Known rows, with every step that occurs:
tuvo, zusap, vopor, gisik, tumon: [ 16   0  -3  -3   9  -3  -7   7  -5  -6  -1  13 -11  -4   1  -3 -23  -3
 -14  15  12  -3  -8   1   0   4   0  18  -4 -15  -2 -21  -2   0   5]
tuvo, zusap, vopor: [ -8  -5   5  -4   8   0  -7   6   4   3   8   2  -4   6   3  -7   1  -7
 -13   1  -6  -3  15  -1 -14 -13  -2   3  13 -10  -6 -14   2  -3   2]
nipa, tuvo, zusap, fopaz, gisik: [  1  -1  -6 -10  -3   0   1   2  -5 -12   5   4   7  -1  13  -4 -13  11
  -8 -29   0   1   8  -1   6  -9  -8   2   3 -11 -14  21  19  -4   3]
nipa, tuvo, zusap, vopor, gisik: [ 15 -15  -1  -6  -6 -11  -4   7  -5   0   1  -3  -5  -6  -5  -8 -29   7
 -10  -5  -1  -1  10   1  -2   1   4  23   4  -9 -17 -13  11  -3  -1]
nipa, tuvo, zusap, fopaz, gisik, tumon: [  6   7 -11 -14  -2   6  -1   4  -7 -31   7  13   7   1  14  -3 -19  13
  -8 -27  16   0 -11   0  16  -6  -2   4  -9 -16  -5  16  14  -2   6]
vopor, gisik, sisap: [  9   2   2  23 -12 -12   4  -4  -5  15 -12 -15 -12 -10  -7  15   6   6
  -2  12   6   2 -10   4  -4  20   0  11  -7  12   6  -7  -7   1 -12]
tuvo, zusap, fopaz: [-10  -7   2   0  16  -4  -5  -6   5   4 -14   3  -4   0  19   5  -3  -3
 -15 -17  -1   1   0   0 -11 -16   1  -1  12  -9  -5  -4  10   0   1]
tuvo, zusap, fopaz, gisik, keke: [-16  19  -9  -3  14  -2   4  -4  -4   6 -12  30  17  -2  21  -1  -2   8
  -9  10 -11   2  -5  -2   5 -13 -11  -3   5 -16   0   5   4  -3  11]
samada, tumon, gisik: [-27  -7  10  10   0  -2   5   7   6  -2  -5   4   2   8  -1 -10  26  -6
  11 -18 -29  12   9  -3   6  -5  13  -7   0  -1   6  16 -13   3  -5]
gisik, fopaz: [ -3  -6  -1   2  -9  -2  -1   5   0  17  -5 -11  -3   0   5   4  17   5
  -4   9   8  -1   1  -1  -8  -6   3   0   4   8   4 -11  -3   4   2]
sisap, zusap, tuvo: [  4  -1  11  -8  15   5  -5  -8  10   2  13  -9 -12  -5  -4  -7 -10  -1
   0 -31   7  -1   5   1  -1 -10   3  -8   1   9  -6 -22   8  -3  -2]
tumon, samada: [-23 -11   3   5   0  11  -3  -5   3   1   8 -21  -7   2   2  -6  23   2
   6  -3 -13   2  12   0  -5  -3  11  -1   5   8  12  -6   1   4  -5]
tuvo, zusap, fopaz, gisik: [ -3   3  -4  -2  10   1   1  -1  -2  -1  -1  12   5   0  19   1   1   0
  -8 -14  -2   0   8  -1  -1 -10 -16  -3   7 -12  -6  12   8  -2   5]
vopor, gisik: [  6  -8   5  14  -1 -10   1  -3  -4  19 -12 -17  -5  -8   0   2  -6   2
  -5   8  -2   7   2   3  -8   6   5  11  -4   7  -1 -15   0   1  -6]
tumon, gisik, vopor: [-30  -8  -4   2   1   2   8  11   7  11  11  15   3   5 -11  -1  18 -14
   6   6 -15  13   6  -4  -5 -20   5   3   9   2   0  -4  -6   4   1]
sisap, zusap, fopaz, gisik: [  6   2   2 -14  11   3  -3  -8   1 -10   6  -3  11   3   9  -4 -14  -1
   4 -25   3  -3   6   1   2  -1 -13 -13   0   0  -2  17  12  -1   4]
samada, tumon, gisik, fopaz: [-17  -6   0   4 -11  -4   5  14   4   3 -10   9   4   6   0  -3  35   0
  12  -3 -13   7   0  -4  10  -5   9  -1   1  -2   7  16 -16   7   3]
fopaz, gisik, keke, lovo: [-18  18  -3   0   5   3  13   1  -9  13  13  27  21   2   5 -15   2   4
  -4  31 -18   4   2   4   3 -15 -20  -9  -9   4   7   1  -7  -5  -3]
nipa, tuvo: [ -9 -12   6   1 -12  -2   0   2   0   0   2 -25  -1   1   0  -7  -5  10
  -3 -21  -3   6   9   0  -6  -6  16   1  -1   9  -5  -5  10  -2  -7]
sisap, zusap: [ -4  -3  11  -2  17   2  -5  -9   3   5 -11 -16   0  -1  -3  -4 -13  -8
  -1   3   6  -2   1  -1  -4  -6   6  -5   6   5  -2  -9  14   1  -2]
nipa, vopor: [  4 -24   6   2   7   1 -13   1   3  11  -6 -33   1   0  -1   0  -2   4
  -4 -14 -14   1  17   2 -15  -4  13   0   4   3  -4  -6  -1   0  -3]
vopor, gisik, sisap, zusap: [ 17   6   4  13   2 -10   1 -11  -5   7 -22 -15 -11 -13 -16  13 -17  -2
   2  22  16  -4 -18   2   4  22  -1  11  -4   9   1  -5   6   2  -9]
fopaz, gisik, sisap: [ -1  16  -1  17 -17   4   8   3  -5   1  12  -6  -3   1  -4   8  25   6
   2   5   1   0   3   1   0  14 -15  -6  -8  10   8  13 -10  -2  -8]
lovo, keke: [-14  -5  11  11 -24  -2  -6  -4   0   5 -12 -11   6   4   4  -1  20   0
  -3 -10  -4   1  24  -5 -12  -2  11  -2  -3   3   7 -15 -20  -5  -1]
vopor, gisik, tuvo, zusap, fopaz: [ 13  -5  -9   7   6  -8   8  -8   0  10 -24  17  -2  -7  11   3 -18 -10
 -12  31   8   4 -25  -2  -1  -3   8   7   4 -10 -13 -12   5  -1   5]
samada, tumon: [-16  -5  15   9 -12  -2   0   0   4   2 -16 -14  -1   3   7 -10  18   3
   5  -6 -20   8   2   2  -2  -3  14  -7  -8   4   1  16  -8   0  -6]
samada, tumon, gisik, vopor: [-34  -5   4   1 -14   1   9  12   8   2  -6  19   4   6  -8  -9  28 -11
  16   2 -31  16  -1  -3   7 -17  10  -3  -1  -3  -1  24 -13   4   1]
gisik, tumon, samada: [-19  -3  -2   0   1  16  -5  -2   0 -16   8 -12  -6   3   3  -5  15   3
   5   2   5   0  -5   0   5  -1  16   0  -7   3  19 -11  -3   5  -1]
gisik, tuvo, zusap, vopor: [ -4   0  -3  -3   3   5   4   6   6   2   9  16  -1   9   1 -11  -3 -17
 -11  39  -4  -1  -3  -5  -9 -13   7  -3  11 -10 -10 -17  -5  -4   8]
fopaz, gisik: [ -6   6   2   8  -4   5   4   3  -4   6  11  -8   6   3   5  -6  10   1
   0  -1  -8   4  15   1  -4   0 -10  -5  -4   5   2   6  -2  -2  -2]
raro, lovo, keke: [ -9   6   1  19 -19   1  -8  -5  -1  19  -4 -13  22   5   1   1  21  -8
  -3  14   0  -4  34  -3 -11  -3  15  -9   2   9  15  -5 -16  -6  -3]
tumon, gisik, fopaz: [-14  -7  -7   3   4  -2   5  12   1  13   4   4   2   5  -2   7  25  -3
   1  -1   0   3   6  -5  -1  -9   1   2  11   4   7 -12  -8   7   2]

Rows:
[ 10   9  -5 -14   5   7   8  -7   2 -11   4  13  14   7   5  -7 -18  -9
   7  11   8  -1 -14  -2   8  -1  -4 -19  -3  -1  -7  14   6  -2   9] -> sisap, zusap, fopaz, gisik, tuvo
[ 24  -2   4   3   1 -15  -3 -14  -2  -1 -20  -8  -9  -9  -5  18 -18   3
   2  -9  15  -6 -20   4   1  20  -3   3  -3   6   1   4   8   2  -8] -> vopor, gisik, sisap, zusap, fopaz
[  6  20   1   6  -1   6   4  -4  -5  -6   3  -6  -2  -3 -11   6   0  -1
   7  13  10  -7  -4   0   8  14 -15  -6  -5   7   3  16   4  -1  -3] -> fopaz, gisik, sisap, zusap
[ 14 -12   6   0  -9 -12  -5   5  -1  11   9 -12  -4   1  -3  -7  -9   3
  -3  -7  -8   1  16   4 -14   6   0   8  -2   6  -1 -17  -9  -1  -5] -> zusap, vopor, gisik
[ 10   9   8   1   7   4  -1  -9   8  -3  13  -7 -20  -6 -12   8   2   3
   3 -29  15  -5  -7   2   2   4  -2  -7  -2  14   1 -13   1  -3  -7] -> gisik, sisap, zusap, tuvo
[-20  -2  -3   3   6   0  13   3   9 -12 -19  37   6   9  10  -5  16 -17
   3   6 -20  11 -20  -7  14 -15  15 -10   7 -19  -5  18  -7   1   6] -> samada, tumon, gisik, tuvo, zusap, fopaz
[ 32 -24  -7   1  -3 -11 -10   6  -7  23 -23 -25   1 -13  -4  11 -11  14
  -1   6   3  -4   2   3  -8   9   7  17  -1   1  -7  -7  -4   6   4] -> nipa, vopor, gisik, fopaz
[-20  21  -3   8   0   1   8   2  -5  13   0  10  18   1   8  -6   8  10
  -1  22 -18   6   4  -1   3  -3  -5  -6  -7   4   7  -1  -7  -3   5] -> fopaz, gisik, keke
[ -5  17 -12   9   4  11  15   3  -3   5   0  21   4   0   4  -8   1 -15
  -8  54   2   4 -10  -7   6 -10  -5  -2   2 -11 -10   0   1  -4   9] -> fopaz, gisik, tuvo, zusap
[ -5  -1   1  -2  15  -4   0  -6   7 -13  -1   6  -3   5 -10  18   6  -8
   7 -34   3  -2  -8  -1   4   5  -1  -9  12   4   9   9   5   4  -7] -> tumon, gisik, sisap, zusap, fopaz
[ 13  14   2  -9  -8   6  -1   4  -2 -14  24   0  -1   8 -16   2   0  -1
   9  -1   4 -12   9   2   3  16 -19  -9  -3   6   2  16  -3  -4  -1] -> fopaz, gisik, sisap, zusap, vopor
[ -2   0   0  -3  -3  -1   1   0   0  -1  12  -3   8   6  16  -1   8   8
  -1 -31  -7   3  14   3  -5  -2 -11 -13  -2   3   2  15  -1  -2  -1] -> zusap, fopaz, gisik
[  3  -7  12 -17   9   2 -11  -1   7  -4  12 -11   0   8  -8  -9 -17  -8
   2  -8  -1  -8  14   1 -10  -3   1  -9   6   3  -3 -11   5  -2   0] -> sisap, zusap, vopor
[ 17  -2   4  10 -19 -13  -1   5  -2   6   9 -10 -13   0 -12   9   6   7
  -2   3  -1  -4   3   5  -9  22  -5   7  -6  10   5  -8 -16  -2 -10] -> zusap, vopor, gisik, sisap
[ 21  -7  -8  -5  -2 -11  -5  11  -5  16  -6  11  -6  -7   1   1  -7   2
 -11  24  11  -8   3  -1  -7   0  -9  22   8 -11  -9 -19  -3   2   8] -> tuvo, zusap, vopor, gisik, fopaz
[-12  11  -9  -1  -4  22   1   2  -6 -20  23  -2   1   3   3  -8  20   7
  11   3   6   0   2   1  13   5   0  -1 -14   0  18   8  -5   4   3] -> fopaz, gisik, tumon, samada
[  5  -4 -10  -7   8   7  -8   3  -6 -14   7   9 -10  -5  -1  -5  -8   1
  -2  19   7  -6  -4   1   6   7   5  22  -2 -16   7 -17  -2   4   6] -> tuvo, zusap, vopor, gisik, tumon, samada
[ -2   8   8   7   3   1   0  -9   2  -1 -11 -15  -9  -3 -11  10  -3  -4
   1  12  12  -6 -12   0  -1   9   1  -5   2  11   5   2   5   0  -7] -> gisik, sisap, zusap
[ 16  -8  -5   7 -11 -12   1   4  -7  25 -17 -10  -4 -10   1   7   0   8
  -3  21  13   0  -6   0  -4   6   2  16  -1   7   0 -15  -4   5   1] -> vopor, gisik, fopaz
[  3  10  -2   6 -17  -2   4   0  -2  -7  12  -5   0   6   7  11  23  11
   3 -26   0  -2   2   3  -2  13 -17 -12  -5   8   9  24  -9  -2  -6] -> zusap, fopaz, gisik, sisap
[ -3   8   9   3   2   4   5  -1  11 -18   8  12 -15   0 -18   3  23  -1
  17 -44 -10   3  -7  -1  21   6   2  -9  -6   5   5  14 -10   0  -7] -> samada, tumon, gisik, sisap, zusap, tuvo
[  7   2  -8  17   9  -4  12  -5  -3  18 -24  13  -3 -11  -1  -1 -15 -15
 -12  63   7   5 -22  -4   1  -2   9  14   4 -10 -13 -21   4  -1   4] -> vopor, gisik, tuvo, zusap
[-14   6  -5  -1 -17   7   7   9  -1  12  13   9   8   1  -2  -3  11  -4
   6  19  -8   7   7  -1  -3 -12  -9  -1  -6   4  -4  16  -3  -1   5] -> fopaz, gisik, vopor
[ 25  -1   3 -16   8  -3 -10   1  -3 -14   3  -1  -4  -2  -9  -7 -39  -3
   1   5  19  -7 -11   3   5  13   4   8 -10  -5   3 -19   1   1   3] -> sisap, zusap, vopor, gisik, tumon
[-14  -1  -8  -1  11   6   9  13   7  -4  18  31   2  14  -8 -11   6 -25
  -6  25 -11   4   1  -9   0 -14   6  -3  18 -14  -5 -19  -9  -1   8] -> tumon, gisik, tuvo, zusap, vopor
[ 35 -13   1   8   8  -8 -10 -10  -5   6 -26 -29  -5 -16 -21  17 -29   4
   5   7   7  -8  -9   4  -1  25   4  14  -2   2  -8   4   6   2  -7] -> nipa, vopor, gisik, sisap, zusap
[  8   3  10  -7  -3   1  -6  -1   5  -8  10 -10  -9   7 -16   4  -2  -3
   3  -5   6 -12   2   2  -6  11  -3  -9   4   8   3  -1  -2  -2  -5] -> gisik, sisap, zusap, vopor
[  0  12  -9  -7  11   7  -1   2  -4 -18   3  19   3   2  20   2  -8   1
 -10 -10  15   0 -11   0   9  -8 -12  -4  -5 -17   3   9   3   0   7] -> tuvo, zusap, fopaz, gisik, tumon
[ 10 -11  -3   9   9 -14  -7  -3  -6  24 -30 -13  13 -12  -2   4 -21  16
  -1  18 -20   3  -1   2  -5   7  16  16  -4  -2  -3 -17  -4   0   2] -> nipa, vopor, gisik, keke
[  0   3  -4 -24  -4   4   2  -2   2  -5   5  15  14   1   2   0 -11  -6
  11  -3   3  -1  -3   1   3 -14 -13  -8   0  -1  -9  27  12   0   9] -> sisap, zusap, fopaz, gisik, vopor
[ -8   3 -10 -12  -5  16  -2  -2  -4 -29  22   3   5   7  14  -4  15  12
  11 -24   4  -1  -1   3  11   5  -2  -7 -11   0  18  16  -4   4   4] -> zusap, fopaz, gisik, tumon, samada
[ 17  21   1  -1   1  10   4  -4   1  -8  26   1 -11  -6 -13   6   8   6
   7 -25  13  -6   0   2  11  11 -19  -9  -9  12   0   5   0  -4  -3] -> fopaz, gisik, sisap, zusap, tuvo
[  0  -9  10 -14  16  -4  -8 -12   7  -5  -9 -10   2   3   8   2 -17  -3
   0 -27   4  -3  -4   1  -7  -7   5 -13   8   3  -2  -1  15   1  -1] -> sisap, zusap, fopaz
[ 16  -6  -3 -20   8   9 -11  -5  -3 -23   9  -4  -7  -1 -12  -8 -24   1
  13   5  11 -10  -6   3  11  15   9  13  -8  -3  10 -13   3   5   4] -> sisap, zusap, vopor, gisik, tumon, samada
[  5   2   8  -4   4  -5  -4 -13   5  -8 -10 -11  -8   1  -1  16  -4   1
   1 -23  12  -7 -13   3  -3   7   0 -12   3   7   4   9   8   1  -7] -> gisik, sisap, zusap, fopaz
[ -6  -2 -13 -19 -17   2   6   7  -3  -8   5  21  10  -3   7  -2 -10   5
  -2  -9   0   5   0  -2   5 -22  -8   7   2 -14 -19  29  18  -3   9] -> nipa, tuvo, zusap, fopaz, gisik, vopor
